Each row comes from the steps of one walk. Every step used is in the known rows, and no mark comes twice. Write the walk behind each row, first mark first.
Known rows
P/T/W/K: +1.43,-0.34,+2.26,-1.14,-0.06,-0.54,-0.52,-3.24,-0.89,-0.72,-0.98,-0.60,-0.30,-1.13,-2.97,-4.20,-3.31,-3.87,-6.78,+1.06
U/K: +1.69,-0.79,+1.21,-0.72,+2.19,+0.25,-1.29,-2.82,+2.90,+1.46,+1.72,+0.43,+1.45,-0.31,-1.86,+0.95,-0.27,-2.26,-3.16,+1.36
C/T: +0.02,+0.36,+0.71,-0.79,-1.32,-0.55,+0.57,+1.17,+1.62,-1.26,-1.05,-0.79,-1.61,-0.51,-2.51,-2.80,-2.45,-1.32,-1.20,-1.07
T/W/K/S: +0.71,-0.08,+1.68,-2.08,+0.92,-1.19,-3.29,-1.22,-0.58,-2.47,+0.64,+0.16,+1.70,-2.69,-0.96,-0.58,-0.83,+0.81,-4.68,+3.20
P/G/U/C: +1.59,-0.49,-2.64,-3.37,+0.98,-0.99,+3.19,+0.31,+0.62,+1.47,+5.42,+2.68,+1.73,-2.17,-0.43,-0.39,+1.61,+2.19,-1.65,-2.11
W/K: +0.45,-0.02,+0.71,-0.64,+0.23,+1.10,-0.60,-4.59,+0.85,-0.26,-0.21,-0.89,-0.47,-1.04,-0.95,-0.55,-2.06,-2.15,-5.77,+1.96
U/G/P/T: +1.56,-1.62,-0.46,-2.73,+1.21,+1.76,+2.81,-2.03,+0.42,+3.45,-0.94,-1.01,+1.66,-0.17,-0.26,-6.28,+0.13,+0.42,+2.51,+0.38
C/T/P/G/U/K/W: +2.93,-2.58,+2.35,-5.45,+3.67,-1.81,+1.13,-0.58,-0.89,-0.90,+1.90,+0.55,+3.26,-0.60,-2.84,-3.08,-1.48,-0.70,-6.60,-1.12
T/P/G/U: +2.82,-0.86,-1.77,-3.42,+1.70,+0.53,+6.39,-1.29,-0.77,+2.40,+0.44,-2.02,+3.91,-1.20,-0.58,-1.62,+1.39,+3.54,-2.34,-1.84
T/P: +0.38,-0.69,+1.73,-2.04,-0.53,-0.51,+2.02,-0.54,-0.93,+1.31,-3.64,+0.47,+4.10,-0.25,+0.33,-1.13,-0.09,+1.36,-1.33,+0.86
P/G: +1.87,-0.75,-0.72,-1.46,+2.10,-1.13,+1.23,-2.41,+1.76,+0.65,+0.23,-1.26,+0.21,-0.11,-1.23,-1.34,+0.77,+0.98,-0.59,-3.68
C/U/G/P/T/W/K: +1.40,-0.44,+0.65,-2.32,+0.69,-0.09,+2.42,-3.89,+0.07,+1.18,-0.68,-0.98,+1.49,-3.26,-3.28,-5.72,-2.67,-3.96,-7.41,+1.49
G/U/C/T: +0.27,+0.36,-1.04,-2.74,-1.66,-0.75,+2.44,+2.66,+1.23,-0.35,+3.09,+1.96,-0.34,-2.11,-2.30,-2.55,-1.56,+0.01,-2.21,-0.99
K/W/T/P/G/U/C: +1.72,-1.98,-0.46,-5.80,+0.77,-2.72,+3.77,+0.31,-0.17,-0.38,+3.63,+3.81,+2.09,-2.53,-1.30,-2.76,+1.30,+1.91,-4.98,-1.54
G/P: -0.78,-1.09,-0.41,-2.43,-0.32,+0.64,+1.70,+0.94,-2.77,+1.55,-1.53,-0.15,+4.17,+1.27,+1.54,-1.33,+0.99,+1.80,+0.71,+1.47
K/W/T/C/U/G: +0.87,-0.88,-1.71,-2.75,+0.31,-1.68,+3.37,-1.38,+4.29,-0.74,+1.14,+2.91,-0.98,-6.08,-2.47,-3.37,+1.28,-2.78,-4.76,-0.82
P/T/C/U: +1.21,+0.98,-2.03,-3.15,-1.76,+1.75,+6.02,+1.46,+1.84,+0.38,-0.19,+0.69,-2.70,-4.18,-2.88,-6.88,-1.16,-4.01,-2.06,-1.91
K/W/T: +0.04,-1.91,+2.08,-2.28,-0.22,-2.54,-0.29,+0.19,+0.04,-4.28,-0.12,+1.38,-3.44,-0.66,-2.06,-3.20,-0.32,-1.79,-4.63,+0.32
U/G/P/T/W/K/S: +1.57,-1.19,+1.17,-3.61,+1.81,-0.30,-1.69,-2.81,+0.00,-0.16,+0.13,-0.23,+3.25,-3.10,-0.93,-3.75,-0.33,+1.49,-3.42,+3.58
K/S: +0.40,+0.01,+0.20,-1.69,+1.09,+0.03,-2.15,+0.95,+0.40,-1.36,+1.14,-0.10,+0.63,-1.67,+0.61,-0.11,+0.97,+3.21,+1.67,+1.92
P/T/C/U/K/S: +2.78,-0.01,-0.07,-4.48,+1.81,+1.56,+0.88,-0.46,+3.92,+0.12,+2.39,+0.59,-0.23,-4.59,-2.84,-4.34,-0.11,-1.32,-1.98,+1.74

Write each row's walk
+1.93,-1.16,+0.91,-4.46,+0.48,-2.74,+2.72,-1.45,+2.41,+1.02,-1.77,+0.96,+2.83,-1.26,-2.53,-3.88,-0.69,+1.27,-2.70,-3.84 | U/C/T/P/G
+0.36,+0.08,+2.31,-0.94,-1.21,-1.91,-1.12,-1.97,-0.17,-2.11,-1.52,-0.23,+0.34,-1.61,-3.54,-2.34,-3.84,-3.82,-8.73,+0.92 | C/T/W/K
+2.37,-0.63,-0.30,-5.67,+1.63,+1.91,+1.75,+0.03,+2.55,+0.89,+1.67,+0.54,+1.93,-3.84,-2.05,-4.96,+0.30,-0.34,-1.72,+2.48 | G/P/T/C/U/K/S
+0.34,-0.43,+2.32,-2.64,-1.65,-0.95,+2.50,+0.42,+0.30,+0.38,-4.56,-0.13,+2.81,-0.61,-1.70,-3.38,-2.04,+0.35,-2.29,-0.02 | C/T/P
+1.19,-2.43,+1.32,-4.71,-1.53,-2.07,+0.08,-0.22,+1.80,-3.11,-0.43,+4.99,-0.56,-2.28,-2.11,-3.03,+1.11,-3.01,-6.67,+0.21 | U/K/W/T/C
+1.19,-0.34,+1.91,-0.63,-0.45,-2.06,+0.11,+1.74,-2.17,-0.49,-0.99,+0.38,+0.13,-0.08,-2.46,-4.58,-1.61,-2.11,-1.35,-1.07 | P/T/W
+1.79,-2.29,+0.17,-5.19,-1.37,-1.18,+2.28,+0.23,+1.00,-2.59,+0.83,+4.31,-0.06,-2.71,-2.05,-2.96,+1.51,-2.12,-7.26,+0.49 | G/U/K/W/T/C
+1.60,-2.10,+1.48,-6.01,+2.13,-0.20,+1.43,+1.00,-1.25,-0.89,+1.53,+2.47,+1.26,-1.58,-2.33,-6.13,-1.39,-4.26,-4.99,-0.02 | G/P/T/C/U/K/W
+2.21,-1.36,+0.62,-3.04,+1.69,-1.55,+2.80,-2.83,+0.93,+1.72,-2.68,-0.88,+3.54,-0.28,-0.94,-2.23,+0.64,+2.08,-1.54,-2.91 | T/P/G
+0.77,+0.54,-2.38,+0.24,+1.90,+0.01,+3.15,-2.35,+4.49,+2.10,+1.89,-0.39,-0.17,-4.79,-1.79,-1.04,+0.53,-1.55,-1.52,-0.42 | C/U/G
-0.12,-1.67,-1.34,-1.96,+1.13,+0.15,+1.56,-1.71,+0.02,+3.16,-0.69,+0.45,+5.47,-0.46,+1.55,-0.55,+2.22,+2.42,+0.95,+1.54 | U/G/P
+1.07,-1.40,-0.74,-4.99,-2.54,+1.55,+3.35,+1.12,-1.24,+1.28,-2.63,+2.46,+1.92,-0.55,+0.25,-6.33,+0.83,-0.37,+0.58,-0.65 | G/P/T/C
+1.51,-0.86,-1.30,-2.93,+1.28,+2.13,+5.01,-1.47,+1.07,+3.51,-0.34,-1.67,+0.59,-1.75,-1.46,-7.50,-0.53,-0.96,+1.28,+0.04 | C/U/G/P/T
+0.44,-2.29,+3.50,-3.84,-0.68,-2.47,+1.79,-0.37,-0.84,-2.13,-3.76,+1.57,+1.46,-0.73,-1.32,-3.69,-0.31,-0.16,-5.00,+1.21 | K/W/T/P
+1.07,-0.28,+0.27,-2.67,-0.98,-4.54,+1.45,+3.15,-0.64,-1.24,+1.93,+2.42,+2.16,-2.07,-3.72,-2.55,-1.12,-0.48,-4.89,-3.00 | P/G/U/C/T/W
-0.09,+0.13,+1.98,-0.29,-1.77,-3.78,-0.67,+3.22,-1.26,-2.29,-1.51,+0.84,+1.02,-0.67,-3.30,-2.16,-2.29,-2.05,-3.63,-1.31 | C/T/W
+0.02,-2.00,-1.57,-4.85,-0.05,-0.95,+4.30,-0.06,+0.64,+0.45,-0.60,+2.35,+3.03,-3.55,-0.60,-4.36,+1.97,-0.64,-3.67,+0.85 | K/W/T/C/U/G/P
+0.59,-0.46,+0.94,-4.18,-1.84,-1.10,+3.99,+1.59,-0.04,+1.04,-1.19,+2.09,+3.90,-1.98,-1.54,-3.13,-1.33,+1.32,-3.05,+0.08 | G/U/C/T/P
+1.91,-1.22,-1.50,-4.74,-0.08,-1.75,+4.99,-0.69,+1.60,+1.22,+3.02,+2.84,+2.16,-2.91,-1.50,-2.08,+1.69,+2.28,-4.07,-1.25 | W/T/P/G/U/C
+3.98,-1.31,+0.10,-3.93,+2.94,+0.34,+4.12,-3.26,+3.12,+2.73,+1.53,-1.53,+3.76,-1.52,-3.64,-1.88,-0.50,-0.10,-5.70,-0.64 | C/T/P/G/U/K
+2.24,-2.59,+1.95,-4.53,+1.59,-3.16,+2.65,-2.70,+0.96,-1.04,-2.78,+0.03,+1.43,-0.70,-2.28,-4.32,+0.47,+0.95,-4.47,-2.69 | K/W/T/P/G
+0.18,+1.16,-2.41,-2.36,-1.93,+0.72,+4.97,+1.97,+1.57,-0.23,+0.06,+1.58,-0.98,-4.36,-1.88,-3.14,-0.12,-3.09,-3.10,-1.33 | T/C/U
+0.87,+0.39,-2.24,-4.34,-1.90,+2.02,+6.86,+1.91,+0.44,+1.12,-0.98,+0.61,-0.55,-3.53,-2.12,-7.52,-0.65,-3.05,-1.73,-1.17 | G/P/T/C/U
+2.43,-1.82,+1.00,-3.49,+0.77,-2.17,+3.85,-3.67,+2.73,+0.52,-3.34,-0.91,+1.43,-1.10,-2.48,-3.58,+0.89,+1.25,-3.79,-2.41 | W/T/P/G
+4.15,-1.90,+0.04,-3.84,+2.88,+0.18,+4.63,-4.63,+3.70,+2.42,+1.63,-1.24,+2.77,-1.92,-3.54,-1.49,+0.92,-0.07,-6.83,+0.40 | W/T/P/G/U/K
+1.70,+0.41,-0.11,-1.05,+2.31,+0.88,+2.05,-1.94,+4.03,+1.59,+2.67,-0.67,-0.20,-2.73,-3.60,-0.94,-1.28,-4.50,-4.93,+0.84 | C/U/K
+1.56,-0.42,+0.40,-3.82,+1.85,+0.05,+0.43,-2.27,+0.63,-0.12,+0.77,-0.95,+2.20,-4.61,-2.05,-4.97,-1.04,+0.08,-4.45,+3.24 | C/U/G/P/T/W/K/S
